Each row was made from one walk, in order. Every step used is in the known rows, and no mark comes twice. Write each row's walk.
Known rows
U/E/S: [-0.56  0.72 -1.56  0.26 -1.97 -0.25  0.37 -1.17 -2.47 -0.68 -3.38  1.52
  2.31 -1.65 -0.25 -2.81 -1.38  1.54  0.01 -0.25 -0.64  3.53  3.03 -1.96]
E/S/Z/D: [-0.17  1.53 -2.38 -0.44 -1.17  2.41  4.00  0.88 -1.45  0.54  1.97 -0.63
  6.46 -1.71 -0.35 -3.01  0.64  3.55  1.02  1.73  1.19  0.66  0.57 -4.20]
Z/F/D/E/S: [ 4.16 -1.36  4.90 -3.57  2.39  0.61  0.37  1.09  0.63 -3.51 -2.46  1.60
  0.52  2.45 -2.33 -0.20 -4.11 -0.88  1.32  1.01 -0.16 -0.96 -1.06 -0.59]
Z/E/S: [ 0.35  1.00  1.09 -1.27 -0.05 -1.16  0.87 -0.09 -1.54 -1.45 -2.11  0.10
  2.20 -2.64  3.46 -3.96  1.93  1.26 -1.33  0.22 -2.81  2.43  0.99  1.07]
S/Z/F/D: [ 3.36 -0.27  0.44 -2.46  3.60  1.19  1.12  2.47  0.35 -6.20  4.49  0.65
 -0.36 -1.50 -0.52  0.64 -5.00 -1.07  1.38  0.02  0.89  1.15 -3.16 -6.02]
S/Z/D/F: [-0.53 -1.65 -2.25 -0.03 -0.19  3.98  5.08  0.52  0.22 -2.85  4.71 -2.40
  0.27 -1.00  1.02 -1.79  2.95  1.43 -0.71 -0.41  0.81  1.68 -1.75 -4.61]
F/S/E: [-3.32  3.75  0.82  1.65 -0.71 -1.99 -6.90  1.81  2.27  2.50  1.23 -5.07
  3.95 -3.41 -0.25 -0.95 -1.63 -0.90  0.70  0.63  0.16  0.09 -2.04  3.59]
Z/S/E/D/F: [-0.30 -0.85  0.87  0.58 -2.86  0.76  6.02 -1.37  0.50  2.87 -1.90  2.60
 -6.35  5.53  0.60  1.62  1.59 -2.50  3.47  0.12  1.30 -2.58 -1.00  4.12]
D/E/S/Z/F: [ 0.81  0.90  1.44  0.07 -2.32  7.08  1.35  0.41  0.07  1.52 -1.41 -0.05
  2.71  3.93 -0.95 -0.13 -3.73  0.74  0.72  2.34  1.51 -0.19 -0.42 -1.46]
Z/D/E/S: [-1.76 -0.11 -0.11  1.08 -3.72  5.01  2.97 -1.38  0.10  1.70 -2.45 -0.05
  3.28  0.33  0.73 -5.21  5.58  2.49 -1.96  1.97  0.00 -0.65  1.19  0.14]
F/Z/E: [ 0.73 -2.04 -1.24 -0.49  0.62 -1.53 -4.39  1.39 -0.95 -4.94  0.17 -1.09
 -4.40 -0.25  7.99 -3.10  1.14 -2.73 -1.79  0.00 -2.64  4.02  1.10 -0.97]
F/D/Z: [ 3.05 -1.80 -0.80  0.88  6.38 -5.43 -2.79  0.26  1.17 -3.70  3.18  0.48
 -0.70 -0.03 -1.05  0.46 -1.14  0.93 -1.34 -1.06  0.27 -2.46 -1.56 -0.96]
U/E: [-0.55 -0.65 -1.97  0.97 -1.13 -0.64 -1.35 -2.02 -1.46 -2.74 -2.90  0.81
 -2.59 -3.06  1.14 -2.71 -0.95 -0.91 -1.60 -1.67 -0.88  3.21  2.08 -2.18]
F/D/E: [ 3.07 -1.50  1.64 -0.44  3.96  1.47 -3.49 -1.07  0.57 -2.07  1.95 -3.40
 -0.91  1.59 -1.65 -0.29 -1.68  1.35 -1.60  1.07  1.44 -0.95 -1.94 -2.14]
Z/S/E/D: [-0.31  0.55  0.02  1.02 -3.01  0.34  4.57 -1.27  0.44  2.72 -1.92  3.81
 -6.02  3.32  1.09  0.86  1.01 -2.97  3.27  0.47  1.30 -2.88 -0.91  3.37]
E/S/Z/F/D: [ 2.69  1.09  0.37 -2.73  1.41  1.09  2.77  2.20 -1.23 -1.53  1.81  0.27
  5.62 -0.04 -2.08 -0.55 -4.24  2.30  2.78  1.64  1.20  0.64 -0.47 -4.43]
S/Z/E: [ 0.47  1.10 -1.56 -0.04  1.42  1.98  0.51  1.30 -0.67 -4.85  4.62 -0.39
 -0.73 -3.90  3.75 -1.62 -0.83 -0.41 -1.25 -0.38 -0.79  3.55 -2.28 -4.35]
U/E/S/Z/D/F: [-1.17  0.17 -1.48  0.08 -2.27  2.22  3.98  0.42 -2.33 -1.33 -0.05  1.63
  4.41 -0.14 -0.36 -2.46  0.67  3.28  0.64  0.22 -0.54  5.94  1.80 -3.52]
D/Z/F/S: [-0.22  0.68  0.51  1.56  1.79 -5.57 -1.83  2.92  3.21 -2.77 -2.48  4.45
 -0.46  0.41  0.59  1.23 -2.87 -3.55  0.62 -2.11 -1.21 -3.28 -0.88  2.76]
F/E: [ 0.34  0.83  0.70 -1.35  0.95 -2.27 -4.89 -2.27 -0.31  1.60 -0.99 -3.31
 -1.98 -3.03 -5.11  1.16 -0.38 -0.31 -2.43  3.00 -0.34 -4.03  0.59 -0.36]
S/E/D/F: [-0.80 -1.52  1.51  0.11 -1.71  1.99  0.26 -2.84 -0.47  7.61  0.75 -1.63
 -1.08  1.62 -1.76  3.29  1.67  0.46  0.16 -0.85  0.80 -1.55  0.83  5.86]
S/E: [-0.98 -0.70 -0.19  1.77 -1.80 -0.15 -1.62 -2.35  0.14  3.65  0.15 -1.25
 -0.35 -2.10 -0.67 -2.49 -0.35 -0.89 -0.90 -0.42 -0.66 -1.65  0.23  5.11]

Which walk is each row?
[ 1.12 -2.48 -2.87  0.27 -1.02 -1.50 -0.35  1.25  0.07 -4.60 -1.50  0.16
 -8.34  4.26  6.21 -1.93 -0.34 -4.77  1.73  0.53  0.30  0.38  0.19 -2.11]	F/Z/S
[ 1.20 -5.82  0.95 -1.74  0.53  0.03  1.27  0.26 -0.24 -2.99 -0.75 -5.34
 -5.07  5.32  4.16 -0.43  2.60 -1.15 -1.07 -1.76 -1.86  3.05  0.54  1.24]	D/F/Z/E
[-1.37  0.52 -0.32  2.49 -1.02 -0.40 -1.90 -1.88  0.14  7.29  1.13  3.05
 -0.03 -0.11 -0.85  3.20  0.78 -0.29 -0.19 -0.95  0.42 -2.84  1.06  6.24]	S/E/D/Z
[-3.29  4.51  1.14  0.96 -0.52 -0.85 -7.27  1.43  1.61  4.97  1.70 -4.09
  3.81 -2.87 -0.51  2.28 -0.89 -0.39  1.31  0.71  1.23 -0.19 -1.36  3.36]	F/S/E/D
[-0.83  0.39  1.08  1.54 -1.03 -0.47 -1.00 -1.22  0.43  6.28  0.27  4.64
 -0.13  0.40 -1.22  3.36 -0.10 -1.15  0.59 -1.00 -0.05 -2.73  0.88  6.61]	S/E/D/Z/F
[ 0.49  0.18 -2.20  0.99  1.57 -1.35 -1.83 -2.18  0.04  4.04 -0.59  2.68
 -3.73  0.13  0.58  5.85  0.92 -0.86 -0.80 -2.38  1.97 -4.73  1.83  0.47]	E/D/Z
[-0.34 -1.48 -0.46 -0.69 -1.02  1.56  0.46 -2.50 -2.02  1.12 -2.24  0.39
 -3.29  0.78  0.00  3.00  0.98  0.40 -0.52 -2.18  0.55  3.15  2.62 -1.40]	U/E/D/F
[-0.53 -0.19 -0.25  1.76 -3.11 -0.71  4.72 -0.99  1.02  0.18 -2.31  2.88
 -5.78  2.86  1.30 -2.34  0.29 -3.44  2.70  0.38  0.30 -2.41 -1.49  3.61]	Z/S/E
[-3.17  4.55 -1.45  0.85  0.44  0.48 -3.80  3.86  2.10 -2.31  4.53 -4.61
  4.63 -4.77  1.45 -1.28  0.09  0.38  0.55  1.03  1.30  2.00 -3.36 -3.93]	F/S/Z/D
[ 3.12 -0.09  1.24 -1.95  2.90  3.38  0.87  2.53  0.55 -5.39  4.28  0.89
 -0.12  0.20 -0.59  0.91 -5.17 -0.90  1.24  0.67  1.11  1.39 -3.37 -5.46]	S/Z/F/D/E
[-1.03  0.68 -2.30  1.46 -1.38  6.40  2.48  0.59  0.38 -2.18  4.43 -0.37
  1.08 -1.67  1.67 -2.45  1.63  1.06 -1.28  1.13  1.29  1.52 -1.92 -4.99]	S/Z/D/E
[ 1.25 -1.69 -0.26  1.36  1.62 -4.84  0.79  0.92  2.15 -2.94 -3.29  6.04
 -3.14  0.91  0.53  0.51 -2.22 -3.72 -0.26 -2.87 -1.40 -4.29  0.32  2.62]	D/Z/F
[-0.22 -0.43 -1.23  3.16  2.02 -4.85 -0.66  0.51  1.27 -2.73 -0.96  4.83
 -2.11 -1.09  3.76 -1.06  1.52 -1.56 -2.71 -2.54 -2.92 -1.07  0.09  3.24]	D/Z/E
[-1.61 -1.73  2.40 -0.30 -0.41 -0.36 -0.43  0.56  1.98  2.20 -0.07 -8.08
  0.60  3.11 -1.48  1.08  0.71  0.12  0.61 -1.16  0.11  0.10 -1.71  4.42]	D/F/S/E
[-1.33 -2.18  1.28 -1.58 -1.70  0.97  4.75 -1.40 -0.09  1.57 -1.13 -3.04
  2.14  0.77 -2.72 -2.49  7.70  3.26 -1.77  1.64 -1.02 -0.98  1.21  1.01]	Z/D/F/E/S
[ 0.38  2.05  1.18 -2.09  0.14 -1.84 -3.18 -1.42 -1.31  3.76 -1.55 -2.70
  3.08 -1.73 -6.50  1.12 -0.83  2.07 -0.81  4.39 -0.08 -3.52  1.75 -0.38]	F/E/S
[-0.20  0.41 -1.01  2.56  1.47 -4.71  0.61  1.15  0.60 -1.19 -1.30  5.16
  1.43 -0.12  2.93 -1.25  1.26  0.23 -1.50 -1.51 -2.83 -0.78  0.88  3.25]	D/Z/E/S
[-0.59  1.43 -2.25  0.47 -1.62  1.28  1.06  0.22 -2.63 -1.51 -0.24  1.98
  3.66 -1.80 -0.16 -2.05 -2.48  2.03  0.70  0.27 -0.03  5.06  1.82 -4.39]	U/E/S/Z
[-0.90  0.55 -2.20  1.61 -0.39 -0.86 -1.66 -1.66 -1.42  0.77 -1.74  5.01
 -2.35 -1.12  0.91  2.88  0.07 -0.40 -0.88 -2.29  0.15  1.74  2.80 -0.90]	U/E/D/Z
[ 1.23 -2.74  0.34 -2.29  0.42  2.12  1.29 -3.50 -0.69  4.38 -1.23 -4.17
 -5.07  2.76 -0.69  5.97  2.24  0.16 -0.22 -2.34  2.55 -2.95  1.54  0.08]	E/D/F
[ 1.08 -2.31  2.16 -2.72  0.45  0.88  2.67 -0.75 -0.50  2.51  0.30 -6.10
  0.87  4.22 -5.70  3.09  0.33  2.53  0.04  1.74  0.30 -1.40  0.08  0.09]	D/F/E/S/Z
[ 2.77 -0.44  0.82  0.26  6.26 -5.36 -1.68  1.51  0.27 -3.83  3.14  2.16
  2.33 -0.05  0.16 -0.42  0.19  2.47 -1.17 -0.31 -1.37  0.20 -1.25  0.11]	F/D/Z/E/S
[-0.59  1.76  4.08 -1.75 -0.45 -1.89 -2.81  2.84  2.23 -1.30 -2.67  0.18
  1.33 -1.62 -0.67 -0.66 -3.68 -3.59  2.24 -0.01 -1.14 -0.45 -1.66  3.37]	Z/F/S/E
[-1.37  1.55 -2.21  0.58 -2.25  1.82  2.36  0.47 -2.51 -1.64  0.01  2.82
  4.65 -2.32  0.21 -3.24 -0.07  2.81  0.32  0.66 -0.45  5.50  1.91 -4.21]	U/E/S/Z/D
[ 0.45  2.95  0.48 -1.91  0.56 -0.27 -2.48 -0.01 -1.46  2.82  1.57 -2.16
  4.35 -1.88 -6.32  1.87 -2.00  2.60 -0.16  4.89  0.46 -2.09  0.41 -2.68]	F/E/S/Z
[-1.25  0.21  0.07 -0.59 -0.91  1.02 -1.44 -1.07 -1.30  1.24 -1.70 -0.65
 -1.50  0.33 -0.03  3.50  0.53  0.44  0.25 -1.75  0.66  3.79  1.85 -1.26]	U/E/D/F/S
[-3.07 -1.41  1.09  0.17 -2.15  0.96  2.83  0.17  1.69  0.83  0.14 -4.20
  2.55 -0.09  0.28 -3.54  7.38  1.79 -0.95 -0.17 -0.86  0.72 -0.58  2.99]	Z/D/F/S/E
[ 0.23  1.57  0.32 -0.28  1.59 -1.98 -2.44  0.46  1.14  2.65 -1.35  3.84
 -2.03  0.49  0.18  6.68 -0.81 -1.91  1.00 -1.90  1.48 -3.81  0.87  1.24]	E/D/Z/F/S
